In the rows, zero is written as 128.
Known rows, with every way that one mark hangs from another:
L[T Z[K Q]]: [160 127 187 122 126 132 118 144 139 140 112 115 133 129  70 149 100 104
 127 132 186  82 144 138]
Z[J K Q[C T]]: [ 93 152 149 150 105 126 173 141 138 125 128  99 155 142  65 148 104  95
 133 113 212 127 150 131]
T[L]: [142 126 143 128 134 122 131 139 133 136 141 125 125 129 112 121 126 128
 127 128 133  56 126 125]
Q[C[P] T[L[Z[J]]]]: [130 134 149 153 123 115 158 138 153 137 126 119 147 145  69 110 121 106
 132 125 183  59 134 131]
P[C[Q[T[L[Z]]]]]: [184 119 182 123 130 114 150 169 152 144 147 142 138 141  94 176 120 117
 131 109 128  26 130 125]
L[T]: [146 123 140 130 131 129 114 134 128 137 126 126 122 126 115 131 126 127
 127 132 135 102 130 132]
X[P[C[Q[T Z[K]]]]]: [194 132 183 115 103 121 174 171 148 123 133 127 160 145 125 217 108 110
 138 104 133  99 138 107]
P[C[Q[T[L[Z[K]]]]]]: [191 124 191 114 127 113 157 170 162 139 142 125 139 142  80 186 105 107
 134 109 136  31 134 127]
X[P[C[Q[T Z[J]]]]]: [169 136 177 131 102 127 177 162 140 126 140 135 172 146 109 202 117 111
 133 103 132 101 138 108]
Q[C T[L]]: [128 131 143 146 123 113 161 150 141 138 145 120 130 140 108 129 127 122
 133 115 165  54 130 126]
X[P[C[Q]]]: [177 127 151 112 120 127 137 146 123 121 135 151 153 133 156 191 125 134
 133 118  96 159 134 122]
C[P Q]: [132 134 108 136 125 124 144 134 139 123 121 128 145 132 142 144 133 122
 131 128 132 148 127 123]
Z[J K Q[C T[L]]]: [106 150 162 152 110 121 177 152 143 133 141  98 152 143  51 141 103  93
 133 113 216  58 149 128]
J[C[P] Z[Q]]: [119 157  99 130 108 135 167 121 127 113 115 108 164 125  97 143 124 111
 127 135 197 133 140 134]
X[P[C]]: [177 123 146 109 123 131 118 137 114 122 128 149 137 130 148 158 122 137
 131 126  94 152 131 125]
K[Z[Q[C T[L]]]]: [106 149 172 150 106 122 169 162 145 133 147 121 138 140  63 125 106 103
 130 114 208  63 145 125]
P[C[Q]]: [150 127 136 120 127 127 142 141 133 124 140 139 142 134 132 171 126 125
 132 117 103 143 130 127]
L[T Z[J[C[Q]] K]]: [133 143 177 123 122 127 159 123 155 129 123 102 169 130  48 175 104  98
 131 124 185  85 147 150]
K[Z[Q]]: [108 148 156 131 113 137 136 140 132 123 129 129 137 127  82 126 108 110
 125 128 171 137 143 127]
Q[T[L[Z[J[C] K]]]]: [135 144 176 126 122 120 169 137 157 136 134  98 153 135  27 142 103  96
 132 119 192   4 142 141]
E[P[C]]: [160 112 134 118 123 128 118 129 117 124 127 131 133 128 127 158 118 125
 131 120  98 134 119 134]
T[L[Z]]: [158 119 171 123 137 121 124 137 141 143 135 131 127 131  95 124 121 123
 126 129 139  40 127 130]
P[C[Q[T[L] Z[K]]]]: [180 131 179 127 115 116 184 178 162 135 150 111 146 147  82 193 107 100
 137 102 141  14 133 108]
C[P Q[Z]]: [138 135 128 141 119 124 164 140 151 123 122 121 154 140 127 156 130 112
 132 123 146 116 126 110]
E[P[C[Q[T Z[K]]]]]: [177 120 173 123 105 118 177 165 152 123 132 107 156 144 103 215 103  99
 139  97 136  79 125 115]

Rows:
[146 138 167 135 109 119 186 162 162 129 134 103 149 144 104 188 113 101
 134 106 166  75 135 110]
C[Q[T Z[K]]]
[129 146 150 145 104 121 184 160 136 131 144 111 151 139  94 152 119 112
 128 113 212  64 141 123]
J[Z[Q[C T[L]]]]
[107 147 128 148 111 126 174 114 153 115 114  91 162 144  84 125 111  96
 136 128 178 146 137 122]
Q[C[P] Z[J K]]
[113 153 173 131 110 128 170 134 145 128 121 101 163 135  22 155  99  88
 130 117 222  64 152 144]
L[Z[J[C] K Q[T]]]
[160 116 142 119 121 124 139 139 125 123 133 133 148 132 135 191 120 122
 133 111 102 141 120 131]
E[P[C[Q]]]
[150 127 181 131 123 111 160 149 158 139 133 110 132 143  80 141 108 108
 134 116 181  42 135 132]
Q[C T[L[Z[K]]]]
[120 144 131 149 115 129 171 132 151 121 124 112 169 140 101 150 125 104
 131 123 153 122 131 112]
C[P Q[Z[J]]]
[174 126 173 134 119 116 177 176 154 138 155 128 146 145  96 182 122 111
 134 103 132  10 127 108]
P[C[Q[T[L] Z]]]
[141 137 163 129 116 123 174 143 156 124 131 104 155 139 108 177 113 106
 133 115 152 105 134 114]
C[Q[Z[K]]]
[ 91 150 114 163 108 126 167 137 133 124 120 116 156 143  83 121 121 101
 132 122 205 136 142 128]
Z[J Q[C[P] T]]
[106 148 148 133 115 136 145 129 131 123 123 104 151 131  69 140 104 101
 129 126 179 133 147 130]
Z[J K Q]
[102 145 152 141 110 127 178 117 150 118 127  93 161 143  80 142 107  99
 134 119 177 133 140 123]
Q[C Z[J K]]
[184 127 170 117 112 128 157 151 133 122 136 144 162 140 142 202 121 125
 134 113 110 125 132 109]
X[P[C[Q[Z]]]]
[109 142 113 159 111 122 158 144 131 128 119 119 143 142 112 127 125 110
 133 122 197 128 137 126]
Z[Q[C[P] T]]
[142 138 158 140 126 120 147 135 148 131 116 110 146 139  75 124 105 102
 132 132 202  76 139 133]
T[L[Z[K Q[C[P]]]]]
[107 146 158 147 104 121 190 137 156 125 129  94 156 148  70 150 108  94
 136 110 190 100 142 120]
Q[C T Z[J K]]
[140 129 174 134 120 125 136 154 135 140 123 133 134 136  88 147 116 110
 126 119 183  73 137 129]
L[Z[Q[T]]]
[131 140 131 149 108 116 180 140 157 122 114  96 144 149 104 136 115 100
 139 119 184 107 133 116]
Q[C[P] T Z[K]]
[116 141 154 152 125 124 149 127 139 132 123 119 159 140  59 111 113 102
 128 131 203  78 139 135]
T[L[Z[J Q[C[P]]]]]
[152 137 192 133 121 115 169 159 166 140 139 109 154 142  61 170 105  97
 131 111 173  29 140 127]
C[Q[T[L[Z[J K]]]]]
[157 126 153 126 120 127 162 146 143 125 141 133 152 140 120 183 123 115
 133 113 115 110 128 114]
P[C[Q[Z]]]
[ 98 155 133 155 102 128 163 149 143 120 121 122 142 140  84 117 111 101
 131 123 206 147 144 127]
K[Z[Q[C[P] T]]]
[ 85 151 109 156 114 131 153 117 127 119 118 116 159 137  91 113 121 106
 131 130 192 167 141 131]
Z[J Q[C[P]]]
[184 114 180 133 112 114 174 176 147 138 150 119 151 144  99 202 114 107
 135  97 132   4 118 111]
E[P[C[Q[T[L] Z]]]]
[154 127 140 127 120 121 157 161 139 130 142 139 138 139 127 181 126 121
 133 108 116 113 130 123]
P[C[Q[T]]]
[139 140 176 140 113 120 178 158 160 136 141  91 146 142  51 142 106  94
 132 113 175   5 137 111]
Q[T[L] Z[J K]]
[117 152 138 130 103 130 174 128 134 115 123 101 159 134 104 162 107 109
 130 123 203 172 147 131]
J[Z[K Q[C]]]
[113 147 161 139 106 132 150 159 138 128 131 127 132 133  74 133 108 105
 127 118 186 106 144 124]
K[Z[Q[T]]]
[132 154 143 132 106 126 185 155 135 131 142 106 158 130  68 158 119 108
 127 117 212  20 142 129]
J[C Z[Q[T[L]]]]
[117 131 165 138 122 127 141 126 130 131 122 131 147 137  96 138 117 116
 129 124 189 130 139 138]
L[Z[Q[C]]]
[125 147 152 124 113 124 192 131 157 118 133  99 168 137  93 185 113 102
 136 114 174  85 137 125]
J[C[Q[Z[K]]]]
